Each row comes from the steps of one walk. Every step used is in the known rows, and no mark comes twice. Write the walk behind each row, first mark first.
Known rows:
kome > vegad > musik > nisik: 1.584  1.312  4.380  -2.974  0.302  -1.057  -1.110  0.148  2.306  0.333  -1.385  -2.548  -4.552  1.935  0.573  -3.175  2.198  -0.884  2.848  -2.741  -1.339  1.559  -0.019  -2.082  4.209
tapapo > mimod > musik: -0.776  1.608  -0.025  -0.264  -3.038  -3.422  -0.207  -1.227  0.201  -2.189  -2.635  -1.169  1.889  0.903  -0.607  -1.204  -0.731  1.156  -2.012  0.860  -0.371  -1.200  0.431  -1.472  0.412
vebar > mimod > musik > vegad: -0.993  0.680  -0.058  1.349  -2.821  -0.573  3.766  -2.118  1.362  -1.247  -0.602  -2.937  -2.488  -0.881  -0.346  -2.309  -2.497  0.807  -3.597  1.197  -2.790  1.522  3.174  -2.380  -0.755
nisik > musik > vegad > kome: 0.016  0.225  2.870  0.352  -1.849  0.584  -2.511  -1.815  3.549  -2.143  2.530  -1.006  -1.353  0.028  1.890  -2.189  1.068  3.174  0.863  -0.590  -2.985  1.029  2.484  -0.152  1.911
musik > mimod > tapapo: 3.678  3.760  2.146  -0.138  -1.363  -0.863  1.005  -1.544  -0.386  -0.968  0.667  1.282  -0.618  0.322  -0.362  -1.163  -2.355  -1.120  1.477  1.831  -0.997  -0.716  3.351  1.978  0.882
nisik > vegad: -0.593  0.806  1.838  0.240  -0.843  1.235  0.254  -0.384  0.886  -1.970  1.073  -1.852  -0.058  2.141  -1.786  0.744  1.345  0.594  0.532  0.722  -2.445  -0.507  0.719  -1.730  2.432
vebar > mimod > tapapo: 0.178  1.289  1.219  -0.411  -2.668  -1.241  2.011  0.082  -0.306  -0.596  -0.788  0.750  -3.439  -1.798  -2.162  -3.028  -2.904  -2.453  0.268  1.630  -1.775  -1.076  2.231  1.223  -1.160
tetu > vebar > mimod > musik: 0.421  0.938  0.318  -1.008  -2.320  -1.008  2.372  0.136  -0.569  -2.108  -1.541  -1.285  -0.568  2.413  -2.458  -3.773  -1.608  -0.305  -1.516  0.544  -0.857  0.479  2.309  -0.766  -2.813
kome > vegad > musik > nisik > vebar > mimod: 0.929  2.306  3.731  -4.370  -1.177  -1.689  -0.189  -0.896  1.341  1.483  -2.494  -3.494  -5.909  2.145  -0.115  -3.879  -0.973  -0.047  2.259  -4.131  -0.659  1.266  0.034  -1.160  3.436
musik > vegad > nisik > tetu > vebar > mimod: -1.851  -0.546  2.391  -0.514  1.296  1.014  -0.822  -2.460  2.653  -0.889  -0.895  -1.957  -4.082  1.423  -1.308  -2.212  2.007  1.887  -1.229  -0.674  -3.750  1.548  1.075  -1.127  -2.238
tapapo > mimod > vebar: -0.600  1.027  1.032  -0.953  -3.001  -1.066  -1.852  1.302  -2.746  0.022  -1.980  -1.517  1.088  1.893  -0.969  -0.578  -0.203  0.876  1.844  0.458  -1.372  -0.458  -2.095  1.492  0.448
musik > mimod > vebar: 2.826  2.092  1.778  -1.016  -1.797  0.742  1.342  -0.577  -2.725  1.052  1.647  -0.815  0.656  3.328  0.544  0.168  -2.846  0.604  2.162  0.488  -1.274  1.666  1.404  2.353  1.312
tapapo > mimod > musik > nisik: 0.543  2.992  0.050  -0.453  -2.954  -4.096  -0.017  -1.560  0.891  -1.798  -4.006  -2.580  0.465  1.629  0.213  -1.218  -0.895  0.850  -1.102  0.807  0.152  0.009  0.564  -3.059  -0.448
tapapo > mimod > musik > vegad: -0.924  2.250  0.071  1.633  -2.750  -2.199  -0.392  -1.871  1.236  -2.667  -2.469  -3.076  0.766  -0.005  0.098  -1.152  0.744  2.258  -2.741  1.331  -1.947  -0.360  0.821  -2.515  0.367
vebar > mimod > musik: -0.912  0.118  -0.096  -0.558  -3.146  -1.786  3.962  -1.560  0.263  -0.769  -0.520  -1.021  -1.418  0.061  -0.967  -2.389  -3.904  -0.393  -2.826  0.701  -1.285  0.727  2.648  -1.259  -0.763
kome > vegad > musik > nisik > vebar > mimod > tapapo: 1.367  2.924  4.275  -4.326  -1.886  -2.323  0.579  -0.724  1.494  1.244  -2.525  -2.522  -6.844  0.900  -0.973  -5.067  -2.225  -1.076  3.253  -2.256  -0.748  0.101  0.975  -0.276  2.973
nisik > vebar: -0.401  0.804  -1.472  -1.301  -0.233  -0.672  0.343  -1.165  -0.871  1.799  -0.653  -0.989  0.234  0.488  0.225  0.720  -2.877  2.305  0.201  -1.304  2.769  -0.688  -0.991  1.096  -0.473
tapapo > mimod > musik > nisik > vegad > kefi: -0.356  3.526  1.981  -1.057  -2.017  -2.041  -0.024  -2.098  0.720  -2.475  -3.942  -4.703  1.583  4.201  0.402  -1.537  -0.022  0.264  -1.722  0.137  -3.028  -1.628  0.161  -4.287  2.406
nisik > vebar > mimod: -0.905  1.284  -1.074  -1.961  -1.755  -0.986  1.216  -1.303  -1.346  1.769  -1.465  -1.283  -1.724  0.306  -0.700  -0.737  -4.165  1.232  -0.732  -1.874  1.237  -0.332  0.072  1.277  -1.192
vegad > nisik: -0.995  -1.660  1.105  -1.074  2.178  -1.877  0.140  -1.397  0.268  1.123  0.847  0.250  -1.665  0.583  -0.472  0.638  0.035  0.793  -0.218  -0.608  -1.909  -0.467  0.720  1.736  -0.860
musik > mimod: 2.964  3.120  1.547  -0.405  -0.320  -0.145  0.042  -1.711  -0.643  -0.605  0.721  0.164  0.558  2.039  0.744  0.331  -0.980  0.295  0.341  -0.529  -0.919  0.674  2.357  0.913  1.417
mimod > musik > nisik: 0.966  1.037  -0.785  -0.247  -1.555  -2.442  3.567  -1.758  1.584  -0.282  -1.293  -2.277  -0.626  1.230  0.992  -0.878  -2.814  0.522  -1.314  1.319  1.200  1.615  1.651  -3.347  -1.064
kome > vegad: 1.414  0.381  2.152  -0.487  -1.601  0.370  -1.555  1.649  1.433  0.013  0.318  -1.621  -2.285  0.353  -0.339  -1.778  1.899  -0.849  0.954  -1.006  -0.783  2.048  0.014  -0.785  1.551
nisik > tetu > vebar: -0.467  -0.070  1.124  -1.739  0.165  1.893  -1.753  -0.278  1.846  -1.469  -1.320  0.704  0.354  2.615  -1.134  -2.133  1.398  0.622  0.781  -0.280  1.393  0.934  -1.205  -1.844  -0.963
tapapo > mimod > musik > vegad > kome: -0.934  2.267  0.636  1.394  -2.587  -3.902  -1.097  -2.422  1.321  -4.030  -1.301  -3.146  0.636  -0.111  -0.021  -1.230  0.381  2.999  -0.758  -0.558  -3.450  -1.031  1.685  -2.138  0.347
vebar > mimod: -0.469  0.628  0.567  -0.693  -1.688  -0.337  1.069  -0.146  -0.538  -0.142  -0.892  -0.343  -2.207  -0.241  -1.023  -1.587  -1.403  -1.030  -0.940  -0.652  -1.777  0.244  1.182  0.199  -0.772
nisik > tetu > vebar > mimod: -0.844  0.340  1.575  -2.238  -1.183  1.642  -0.905  -0.476  1.275  -1.646  -1.917  0.203  -1.477  2.421  -2.001  -3.387  0.232  -0.276  -0.156  -0.676  0.062  1.179  -0.275  -1.536  -1.543
vegad > kefi: -0.379  -0.031  0.775  -0.923  2.279  1.389  -0.315  -0.259  -0.931  1.126  -0.961  -0.891  1.581  1.338  1.977  -1.297  -0.389  -1.445  -1.467  -1.579  -1.933  -1.860  -1.341  -0.036  1.262

Write each row's walk:
-0.868  -2.106  3.038  -2.327  0.030  -1.019  -1.040  -1.849  2.388  1.007  1.871  1.344  -1.869  1.526  0.646  -1.258  0.086  1.697  -0.546  0.467  -1.558  0.366  1.619  2.063  0.854 | vegad > nisik > musik
1.506  2.495  3.867  -2.871  1.613  -0.909  0.202  -3.007  -0.259  -0.691  0.326  0.572  -0.592  2.679  0.756  -1.358  -0.550  0.338  1.388  -2.389  -2.107  -1.093  1.925  1.218  5.091 | vegad > musik > mimod
-1.891  0.263  0.102  -0.027  0.904  -0.965  0.865  -3.222  0.554  1.801  -0.503  -3.207  -4.088  -0.305  -0.217  0.067  -1.504  3.193  -1.626  -1.483  -2.670  0.391  1.223  1.238  -1.795 | musik > vegad > nisik > vebar > mimod
-0.214  -0.848  4.362  -3.244  -0.625  -0.052  -2.080  0.045  2.708  -0.284  -0.676  -1.207  -5.174  2.882  -2.452  -4.140  2.081  -0.371  0.620  -2.167  -2.634  2.534  0.581  -0.661  -0.593 | kome > vegad > nisik > tetu > vebar > mimod
-0.191  0.703  0.776  2.022  0.574  -0.609  -1.211  -1.525  1.426  -2.184  1.653  -2.541  -1.413  -1.232  0.785  -0.053  1.405  2.367  1.433  -1.865  -3.880  0.089  1.523  -0.805  -0.145 | musik > vegad > kome
1.016  2.623  2.200  -1.377  -2.653  -2.415  1.791  -1.001  0.695  -4.537  -0.810  -4.114  -2.065  4.872  -3.016  -3.211  -1.075  0.613  1.642  -1.050  -3.545  0.494  3.908  -2.991  -1.635 | tetu > vebar > mimod > musik > nisik > vegad > kome
-0.369  0.269  2.859  -0.070  -0.075  3.607  -1.826  -1.447  2.843  0.100  0.290  -1.617  0.108  1.038  3.529  -3.121  1.317  1.283  -2.464  0.365  -2.927  0.281  0.483  -0.669  3.062 | nisik > musik > vegad > kefi
-1.913  0.948  1.760  -0.300  -0.953  -2.238  -1.678  -3.138  2.791  -2.995  -2.987  -2.456  -0.054  2.472  -1.265  -2.462  1.974  3.343  -2.343  0.723  -2.255  -0.027  0.488  -2.528  -1.260 | tapapo > mimod > musik > vegad > nisik > tetu > vebar
-1.147  0.011  1.016  -2.192  -2.336  0.316  1.475  -1.621  1.987  -2.203  -1.949  -0.149  -0.902  2.722  -1.925  -4.098  -1.723  0.318  -1.730  0.314  0.520  1.505  1.031  -2.747  -1.557 | nisik > tetu > vebar > mimod > musik
-0.122  2.049  1.669  -0.902  -3.688  -3.266  3.526  -2.658  1.741  -3.135  0.081  -3.924  -3.112  2.434  -1.518  -1.692  -3.387  0.511  0.326  -0.888  -4.036  0.763  4.204  -3.720  0.262 | vebar > mimod > musik > nisik > vegad > kome
-0.607  0.669  0.774  1.568  2.449  2.726  -0.537  -1.066  0.505  0.353  -0.863  -3.196  0.182  0.019  2.590  -1.159  1.557  0.186  -2.293  -0.817  -3.560  -0.564  -0.636  -1.440  1.140 | musik > vegad > kefi
2.219  3.205  4.515  -2.767  0.848  -1.650  1.114  -2.720  -0.081  -1.019  0.310  1.752  -1.529  1.138  -0.173  -2.783  -1.731  -0.846  2.484  -0.289  -2.225  -2.398  2.933  2.005  4.714 | vegad > musik > mimod > tapapo
0.000  3.513  1.377  -0.377  -3.710  -3.189  0.177  -1.828  1.488  -3.301  -3.195  -3.908  0.477  3.308  -1.056  -0.641  0.228  1.226  -0.603  1.367  -1.539  -0.370  1.024  -4.208  1.458 | tapapo > mimod > musik > nisik > vegad
-0.761  0.885  0.449  -1.694  -3.319  -1.556  3.801  -3.069  2.729  -0.541  -2.360  -1.655  -2.973  1.276  0.134  -2.661  -4.248  -0.284  -2.323  0.537  0.110  2.481  1.955  -4.281  -0.887 | vebar > mimod > musik > nisik > tetu
-1.255  0.960  -1.626  -1.853  -3.075  -2.317  3.930  -2.546  -0.546  1.140  -1.295  -1.802  -1.085  0.663  -0.700  -1.373  -6.372  1.860  -2.476  -0.717  1.696  -0.047  1.422  -0.101  -1.154 | nisik > vebar > mimod > musik
2.729  2.584  5.645  -3.072  0.002  -0.477  -1.268  -1.064  1.191  -0.665  0.607  -1.032  -2.805  2.672  0.382  -2.996  1.356  -0.469  2.170  -2.992  -2.612  0.896  1.874  0.146  6.148 | kome > vegad > musik > mimod
0.957  0.317  2.761  -1.220  0.425  1.536  -1.735  1.472  0.608  0.981  -0.715  -2.495  -0.841  1.495  1.462  -2.981  1.672  -1.982  -0.315  -2.431  -2.537  0.255  -1.109  -1.002  2.767 | kome > vegad > kefi
-1.631  0.534  1.672  -1.118  -0.393  2.467  1.087  -2.307  2.385  -1.699  -2.592  -2.593  -0.555  2.838  0.156  -4.868  -0.739  0.354  -3.460  -0.515  -2.362  0.790  0.483  -3.744  -0.656 | nisik > tetu > vebar > mimod > musik > vegad > kefi
2.558  -0.030  6.254  -3.359  -2.821  0.094  -1.390  -0.264  1.439  1.754  3.094  -1.000  -3.458  4.284  0.553  -2.800  -0.085  1.358  2.045  -0.199  -3.197  3.669  2.291  2.869  3.306 | kome > vegad > nisik > musik > mimod > vebar
0.409  -1.114  2.995  -1.345  0.349  -1.361  -1.349  0.402  1.764  0.993  1.047  -1.450  -3.845  0.895  -0.847  -1.178  2.116  -0.073  0.837  -1.590  -2.534  1.585  0.550  0.617  0.694 | kome > vegad > nisik
-0.499  0.273  1.077  -0.059  -0.430  -1.366  2.142  -1.432  0.667  -1.721  -0.800  -2.799  -2.651  2.055  -2.234  -3.349  -0.143  1.316  -2.392  0.473  -3.528  0.953  3.143  -0.516  -3.481 | tetu > vebar > mimod > musik > vegad > nisik
-1.245  -0.021  2.868  -0.301  0.519  0.370  -0.013  -2.282  2.882  -1.135  -0.835  -1.015  -5.001  0.072  -2.206  -3.488  0.962  0.790  -0.228  1.152  -3.823  0.507  1.777  -0.257  -2.572 | musik > vegad > nisik > tetu > vebar > mimod > tapapo
-1.293  1.434  -1.060  -0.388  -2.617  -2.969  2.911  -3.735  0.445  -0.629  0.069  -3.654  -2.110  -0.134  -0.091  -1.366  -5.511  3.740  -1.182  -2.203  -1.374  0.004  2.701  -0.598  -1.263 | nisik > vebar > mimod > musik > vegad > kome
-1.675  -1.136  1.121  0.146  0.687  -0.510  1.827  -3.591  3.587  -1.540  0.031  -2.135  -1.350  1.857  -0.513  -1.936  0.168  3.242  -2.532  1.210  -1.661  1.619  1.775  -2.736  -1.811 | mimod > musik > vegad > nisik > tetu > vebar
0.076  -0.551  1.912  -2.482  0.217  -1.954  -1.108  -0.606  1.059  2.491  0.431  -2.184  -3.582  1.378  -0.583  -0.524  -0.280  1.751  0.970  -2.603  -0.251  1.147  -0.210  1.488  0.324 | kome > vegad > nisik > vebar
0.002  1.457  1.037  -0.050  -0.482  1.130  1.856  -0.614  -0.366  -1.827  -2.249  -3.734  -0.413  2.585  -0.523  -4.769  -0.492  -0.273  -3.216  -0.215  -3.515  -0.053  1.813  -1.838  -1.888 | tetu > vebar > mimod > musik > vegad > kefi
1.429  -0.386  4.539  -3.265  -1.298  -0.350  0.075  -2.257  0.256  1.770  3.118  0.724  -1.324  4.152  1.003  -1.155  -2.242  2.263  1.092  0.826  -2.630  1.803  2.780  4.025  1.876 | vegad > nisik > musik > mimod > vebar
2.001  0.989  4.877  -2.599  -0.941  -1.627  -0.293  -3.109  2.098  0.145  2.421  2.355  -2.171  1.856  0.271  -2.119  -1.864  0.916  0.599  1.920  -2.370  -0.189  4.245  3.782  1.658 | vegad > nisik > musik > mimod > tapapo
-0.319  -0.290  2.161  -2.973  -1.001  -2.227  -0.331  -0.603  0.714  2.353  -0.193  -2.567  -5.225  1.120  -1.374  -1.773  -1.329  0.995  0.191  -3.024  -1.483  1.289  0.663  1.679  -0.124 | kome > vegad > nisik > vebar > mimod
1.548  2.174  0.350  -1.238  -2.236  -1.653  2.413  -0.153  -0.006  -1.729  -2.789  -2.558  -1.791  3.195  -1.696  -3.819  -1.606  -0.560  -0.711  0.485  -0.310  1.604  2.313  -2.171  -3.569 | tetu > vebar > mimod > musik > nisik
0.629  1.011  0.258  -1.645  -1.501  -0.919  2.035  -2.120  3.027  -1.331  -2.392  -1.733  -0.439  3.361  0.038  -2.490  -1.631  0.996  -0.685  1.116  2.282  2.439  0.804  -4.732  -1.958 | mimod > musik > nisik > tetu > vebar
0.247  1.158  2.619  -2.791  1.993  -1.622  0.471  -1.773  1.005  0.433  -1.773  -1.091  -2.433  1.757  1.000  -1.629  0.242  -0.076  2.167  -2.047  -0.670  -0.516  -0.041  -1.340  2.897 | vegad > musik > nisik
0.283  1.487  0.876  0.448  -1.857  -1.597  1.201  -1.075  0.466  -3.931  -0.202  -3.101  -1.733  1.613  -1.929  -3.907  -0.647  1.488  -0.294  -0.968  -3.745  0.554  3.602  -1.356  -2.864 | tetu > vebar > mimod > musik > vegad > kome
